Known rows, with every step that occurs
G -> C -> M -> P -> X -> R: [ -7  17  16  77  24  -9  21   0   8  -5 -16   1 -43   4  26   4  16 -26
  28  -3  11  28   0 -10   0  21  28  16  -6  19  -4 -15 -33 -12  21 -18
 -11  55  27 -16 -24   6  -8 -12 -20 -17 -20  -7 -23]
Z -> R: [  3   5   8   1  -2  -2   0  14  17   0  14   8   7  -4  -6   1  -3  -4
  25   5   6   5  -1   7   0   5 -19 -18   1  21  -8 -21   1 -18   0   0
 -20   2   2   3  -3  -3 -26   0  14   1   3   4  -9]
P -> X -> R -> C: [  1   3  12   5  12  13 -10   8  -5  -2  -9 -16  14  -6  33   9  12 -22
  33   5   2  16  15 -11   1  -2  35 -14  -2   0   8 -21 -18 -20  12  -4
  -4  25   1  -4  -3   6  57 -19  -6   2  -5  -5 -29]
R -> B -> C: [  2   5 -11  30 -13 -13   0  -5  -7   4 -11   1 -16   9  19   3  14  -5
 -23  -6 -11  -5 -68 -27   0  -1  19 -16   0  -7   0   6  19   6   2  -5
 -16  36  11  -6  -2   2 -16  -7 -20  -6 -13   8  11]
R -> C -> B: [ 10  -8  -3  42   8  15  -8   3  20   8   3   8  -9  -3  12   1   4  -8
  20   8 -33 -19 -26  -3  -8   2 -34  -6  -5  -4  13   5  -9   0  -5   3
  -4   2   3  15 -11   4  45 -15  -1  -7   3 -13   1]
C -> M -> P -> X -> R -> B: [ -1  17  10  64   8 -15  21  -1 -15   9 -31  -4 -49   0  19  11  28 -31
  38 -16  -1   0   8 -44   2   3  34  10  -4  18  -6  -4 -25 -22  10 -20
 -27  68   3  -4 -29  -1  51   6 -10 -13 -19  -6 -14]
R -> B: [ 11  -1 -15  26 -10  -2  10   1 -20   4 -15   1 -21  -5   0   5  13 -16
  -8 -13 -15 -11 -15 -24  -1  -3   6  -8   0   4  -2   9   5  -4  -3  -4
  -9  21  -1   2  -2   1  32  -4 -10   4 -10   2   4]
C -> M -> N -> P: [ -2   4  15  34  -9 -25  28  -9 -12  -6  -5   1 -19 -15  -2 -12   1 -17
  23 -11  -1  12 -13 -42  -8   8   3  42  -9  10 -12 -46   2  22  -2   3
 -23  31  27  21  -6  -5 -30   0  18  12  -1 -11 -19]
C -> M -> P -> X -> R: [-11  19  22  41  19 -14  16  -1   6   6 -17  -9 -34   6  18   1  18 -14
  42  -9  10  13  17 -18   5   9  29  19  -5  14  -9 -18 -23 -19  12 -16
 -15  42   9  -6 -28   1  17   9   1 -19 -12  -6 -17]
Z -> R -> P: [ 18   6   8  23 -11   4  -2  11  19  -3  18   6 -21 -14  -3   1   5  -4
   0  -5   1  19  10   6 -11   2 -10 -28  -1  16 -18  10   9 -21   1  -3
 -19   6  30  15   8  -5 -49   4   7  11  -3   5 -12]
P -> X -> R -> B -> C: [ -5  13   7  29  -1  -8  -6   0 -17  -1 -12 -13 -17  13  32  14  21 -25
  28  -6   9  18 -27 -24   8  -1  47 -18   0  -2  -3  -1  12  -7  11 -15
 -16  76  16 -15  -4   5   2  -9 -36  -8 -16   4 -14]
X -> P: [  7   3   6   7   5  10  22   3 -15  -5  10 -11  -2   5 -10  -3   2 -11
  28  12 -11   6  29  -7  -6   0  -1  -7   2  12  -6  -8  -7   4   1   3
 -18   3  -7  16 -18   1  15  -5   7   8   1  -2  -4]
N -> P -> X -> R: [-13   9   3  -5  -9   3   0   0 -20 -11  -6 -16   7   3  13  -3   6 -20
  28  -6  17  35  57  -7  -7   4  42  13   1   8 -12 -18  -7  -4   4  -8
  -9  19  17 -19  -6   0   2  -5  -4  16  -9 -10 -25]
R -> Z: [  3  -3   4  25   7   6   6   3  11   8   2  15  24  -6  10   3   1  -2
 -12 -12   2 -14   3   0   0 -12  29   2   1  -8  -9   6  -8   9  -4   0
   9   1  -6  12  15   2  -5  -5 -17   7  -4   3  13]
N -> P -> X: [  1   4  -7 -26 -10   2   1   2 -14  -6  -4   2  -3   4  12 -20   0 -10
 -15   9  -1  23  34 -16 -16  -3  33  15   2  -1 -17   0  -8  15  10   0
 -11  25  21 -20  17  -1   7   0 -19  14  -8 -18  -5]
N -> P -> X -> R -> B -> C: [-13  14  -1  25 -17 -11  -2  -4 -22  -4 -15  -8 -12   9  33   0  18 -23
  12  -9   5  27 -14 -38  -3  -1  50  -7   1  -4 -14 -22  14   2   4 -12
 -32  61  21 -25  -3   3 -14 -14 -25   9 -18  -8 -19]
R -> C -> M -> P: [  1   4   1  68  16  -5  11   3  39  15 -15  11 -27 -14  22 -13  14  -2
 -19   7 -17 -14 -53 -30   2   0  -4   8  -8  13   6 -29  -9  -8   3  -4
 -17   1   5   8 -14  -1  17  -7  12 -17 -11 -10 -12]
X -> R -> Z: [-11   2  19  39   9  14   9   3   2   1  -5   2  27 -11  10  15   9 -14
  34 -15  16  -3  22   5   4  -5  44   4   0  -3  -4 -18  -3  -7  -7  -6
   7  -8  -9  16  -8   1 -10  -5  -9  12  -4   9  -3]
B -> C -> M -> P: [-18  15   7  54  10 -28  10  -8  41   8  -6  12 -44   8  22 -10   9  14
 -12   6  -1  -6 -76 -18  10   5   1  14  -6   8  -6 -24   9  -1   8 -11
 -18  30  13  -4 -18  -5 -59   1  -4 -28 -12   1  -6]
G -> Z -> R: [ 17   7  -8  12  -7   4  21  11   8  -4  17   8  -2  -6  -7   2  -6  -2
   1  15   8 -12 -33 -12  -5  18 -51 -30   4  22   5 -42  12 -32  10  -1
 -11  -1  -9  -2   6 -12  -8   5 -10  14  -3   9 -10]
B -> C -> M: [ -6  11   3  27   4 -30   0  -6  15   2   0   8 -23  12  25  -7   5   6
  14   5   5  -2 -68  -8  13  14 -11   5  -6  -5   3 -25  -1  -1   2 -10
  -3  26  15   7  12  -1 -73 -11  -5 -23  -4   8  -1]
Z -> R -> C: [  5   0  -5  15   3  13  -3  21  37   4  12   9  17 -20  10  -3   3 -12
  33   7 -10  -5 -27  -4  -1   2 -22 -26  -1  23   4 -36  -9 -16   2   3
 -17 -11   4   4   6  -1  -5 -15  16   7   0  -4 -18]
M -> P -> X -> R -> B: [ -1  13   6  55   2  -2   7   5 -14   6 -28  -9 -29  -4  13  10  25 -25
  -3 -16  -6  10  12 -30  -4  -8  48   2   1  20 -10  12  -6 -20  11 -12
 -31  56  -6 -24 -31   3  70  10 -13  -1 -19  -6 -17]
M -> P -> X -> R: [-12  15  20  20   7   0   0   2   4   1 -13 -12 -14  -2  11   7  14 -13
   6   1  10  19  31  -8   0  -6  41   9   1  18  -9  -3 -12 -15  14  -9
 -16  27  -2 -27 -26   2  38  12   2 -10  -8  -6 -19]
M -> P: [ -6   4   3  25   2  -1   0   1  26   9  -3   7 -14  -9  -6  -8   6   7
 -28   7  -6  -6 -11  -8  -3  -5   1   7  -1  15 -18   4  11   0   6  -1
 -16  -5  -7 -18 -25  -3   3  14  13 -10  -5  -4  -3]
P -> X -> R -> C -> M: [ -2   9  12  24  22  -4   3   5  -7   1 -13 -11  -8  -1  39   8  16 -29
  69  -5   2  13   2 -23   7  10  21   0  -8   1   8 -35 -38 -17  10 -13
  -2  29  12  18   3   8  53 -24  -4 -12  -8  -6 -26]
P -> X: [  8   4   1 -18   4  -7  -2   4 -12  -3   0   4  -2   7  15  -1   2 -10
   8   3   1  11  15  -6  -3  -3  22   0   2  -4  -1  21 -21   0  15  -2
  -4  40  10  -7  21   4  39   7 -26   0  -5  -5   1]
B -> C -> M -> N -> P -> X: [ -1  12  16  24  -6 -38  15  -7  -9  -6   1   3 -21   1  27 -16   9 -16
  19  -2   5  30 -42 -45  -8   7  33  33  -6   6 -15 -42 -10  32  13  -2
 -30  77  45  -4  21  -1 -58  -2 -15  -3  -7 -13 -18]

Rows
[  22   10  -17   45  -23  -10   19    7    9    0    6   14  -19   -5
   13    2    7  -12  -15    7   -1  -23 -101  -33    0   14  -35  -43
    4   18   -1  -41   38  -28    8   -7  -29   35    1  -10    4  -12
  -25   -6  -35    4  -13   14  -10]  G -> Z -> R -> B -> C
[-15  19  15  96   4 -26  14  -7  18  10 -27  -2 -45   0  29   7  29  -9
  27 -17  -3  -6 -68 -43  14  11  24  -2  -7  12  -5 -36  19 -14   0 -19
 -34  50   5  -3 -40  -3 -39  -8  10 -29 -20   5 -18]  X -> R -> B -> C -> M -> P
[ -1   8  14  -7   6   3  -3   5 -14  -5  -5 -18  -1   8  14  14   9 -19
  34  -8  19  22  36  -3  -1   4  25   0  -1   0   1  -2 -10 -15  10  -8
   0  35   7  -6  -6   5  15   0  -6  -3  -2  -3 -16]  P -> X -> R
[-11   7  24  12  -8  -4  10  -3 -28 -12  -8 -19   5 -11   1   3   6 -35
  27  -7  10  43  43 -31 -13   1  43  30  -1  17 -16 -31  -2  17   6   1
 -26  42  23  -8 -16   1   6   2   5  23  -1 -15 -36]  M -> N -> P -> X -> R
[ -8  11  29  23   0 -20  26  -5 -25 -11 -14 -12 -12  -6  10  -2   8 -38
  69 -12  15  38  26 -40  -7   9  42  39  -8  13 -12 -53 -20  11   4  -5
 -23  52  33   7 -10   0   1   5  13   6  -6 -14 -34]  C -> M -> N -> P -> X -> R
[  4  14  11  30  13 -25  13  -2  13   6  -8   9 -43   3  17  -9   9 -10
  -1   0  -1   1   1 -21   0  -2  18  24  -3  15  -4   0 -21  -5  17 -10
 -14  46  17  -5   3   0  29  14 -13 -20 -12 -11  -3]  C -> M -> P -> X
[  4   2  14  -2 -10 -15  10  -1 -20 -11  -2   0   0 -10   0 -13   0 -26
 -10  -3  -6  33  26 -33 -18  -6  27  36  -1  13 -16 -11 -14  26   8   9
 -23  44  23 -13   7  -2  16  10 -12  19  -4 -19 -17]  M -> N -> P -> X
[  3   0  -6  31  14  -4   6   5  14   7  -5   9  -6 -11  26  -6   8  -6
  19  -4 -10 -14 -32 -21   3   9  -8   1  -7  -1   7 -35 -24  -7   0  -3
  -1   4   9  20  10   1  16 -24   6  -7  -4  -5 -11]  R -> C -> M
[ -2   7  16  64  19  13 -10   4  27   8 -12  -2 -20  -4  24   6  18 -22
  20   9 -23   4  -1 -10  -7  -2   9   9  -3  15   4   3  -7 -16   7  -7
 -22  28   8  -8 -37   7  78  -2   0 -19  -5 -19 -18]  M -> P -> X -> R -> C -> B
[ -4  -1   9  60  12  19  -7   2  17   5  -5  -9   3  -4  14  12  12 -13
  61   3 -20  -6 -14  -1   0   9 -23  -9  -7   5   9 -16   1 -16 -11  -5
  -4   0   3  16 -37   4  32 -20  14 -11   3  -8 -19]  X -> R -> C -> B
[  7  11   5  36  20 -12   8   6  28  11 -15  14 -30  -9  35 -12  17 -11
  -5   6 -15  -2 -28 -29  -1  -3  15  10  -5  18   7 -14 -31 -10  19  -6
 -15  39  12  -1   5   3  59  -3 -14 -16 -15 -17 -12]  R -> C -> M -> P -> X
[-13  11  15  34  17  11  -4  10  27   6 -14  -9  -4 -13  26   2  20 -15
   8   3  -6  20   9 -18  -4  -7  32  -1  -2  20   0 -16 -15 -19  15  -7
 -18  19   2 -19 -20   3  68  -4   6  -5 -11 -12 -27]  M -> P -> X -> R -> C
[-15  11  15  75  19   4   9   3  36   9 -15  -5 -20 -17  24   2  20  -4
  44  -3  -2  -7 -26 -25   3   4   8   5  -9  19   5 -51 -19 -21  -1 -12
 -16   3   1   8 -35   1  17 -13  33 -17  -8  -7 -31]  X -> R -> C -> M -> P
[ 15  -3  -1  43   7  12  -3  17  38   5  21  19   5  -8   9   3   3 -14
  47   8 -26 -12 -33   8  -6  10 -51 -22  -4  19  10 -21   0 -11  -7   4
 -27   1   7  21  -8   0  13 -13  18  -8   5 -10  -8]  Z -> R -> C -> B
[  7   1   7  44  16  15  -9   7  -3   2  -4  -9   0   5  27  12  15 -28
  57   1 -20   9   6   0  -5   9   7  -4  -2   0  13   2 -16 -17   1  -6
  -5  33   7   7 -17  10  62 -16  -2  -9   0 -13 -13]  P -> X -> R -> C -> B
[-18   5  24  62   1  -3  19  -5  -1  -4 -13 -14   6 -27  16  -3  14 -24
  60 -11  -2  18  -4 -51  -7   9   7  24 -12  17  -3 -83  -9   8  -7   0
 -20  14  26  22 -21  -2   4 -17  38  14   0 -13 -48]  X -> R -> C -> M -> N -> P
[  8   4  -4  53  10  -9  24  -2   0  -5  -2   8 -29   5  15  -1   0 -18
  20  -7   6   8 -30  -7   6  26  -8   3  -6   1   6 -17 -20   6   9  -9
   8  25  25  13   8   3 -33 -19 -19  -2  -8   0  -8]  G -> C -> M
[ 28   5   5   2   1  -3  -5  -1 -11   0   4  -4 -29   1  16   1  10 -11
 -29  -2  -4  26  40   6 -13  -6  37  -7   3  -6 -15  47 -12  -6  20  -5
   2  44  35   2  22   5  20   2 -37  13 -10  -6  -3]  R -> P -> X
[ -7   5  32  38  -1   2  19   4 -11  -5  -4  -3  26 -21  11   3   9 -34
  17 -20  14  31  45 -29 -15 -11  77  34   0   7 -23 -26  -2  22   6   2
 -14  33  18   1   9   1   7   4 -15  30  -6 -13 -19]  M -> N -> P -> X -> R -> Z
[ -3   6  22  15  16   8   5   7  -1   2  -6   2  26   0  22  14  10 -24
  38 -14  25  13  44   6   0  -8  63   4   1  -2  -4   3 -18  -7   6  -7
   7  29   4   1  10   8  26  -1 -30   9  -9  -1  -3]  P -> X -> R -> Z
[ 10   8   3  20  -3   3   6   3 -43   2 -26 -10 -17   1  17  17  18 -33
  33 -16   5  13  22 -21   3  -1  45  -7   0   3   1   5 -12 -18   6 -14
 -16  57  -6 -12  -6   6  58  -2 -22   4 -13  -2 -18]  P -> X -> R -> B
[ -4   8  -5  13 -15   5  10   0 -43  -6 -22 -10 -10   1  17   0  15 -33
  31 -12  -4  20  39 -34  -9  -2  49   8   4   2 -18 -14  -4  -5   4  -9
 -26  40  11 -19 -10   3  31  -6 -17  21 -17 -11 -21]  N -> P -> X -> R -> B
[  0   7  12  35 -17  -5  19   0 -45 -11 -25 -15  -6 -18   6   6  19 -42
  35 -22  -4  35  39 -57 -15  -7  50  25  -2  18 -16 -24  -3  12   3  -4
 -36  67  13  -8 -17   0  33   3  -1  24 -11 -12 -32]  M -> N -> P -> X -> R -> B
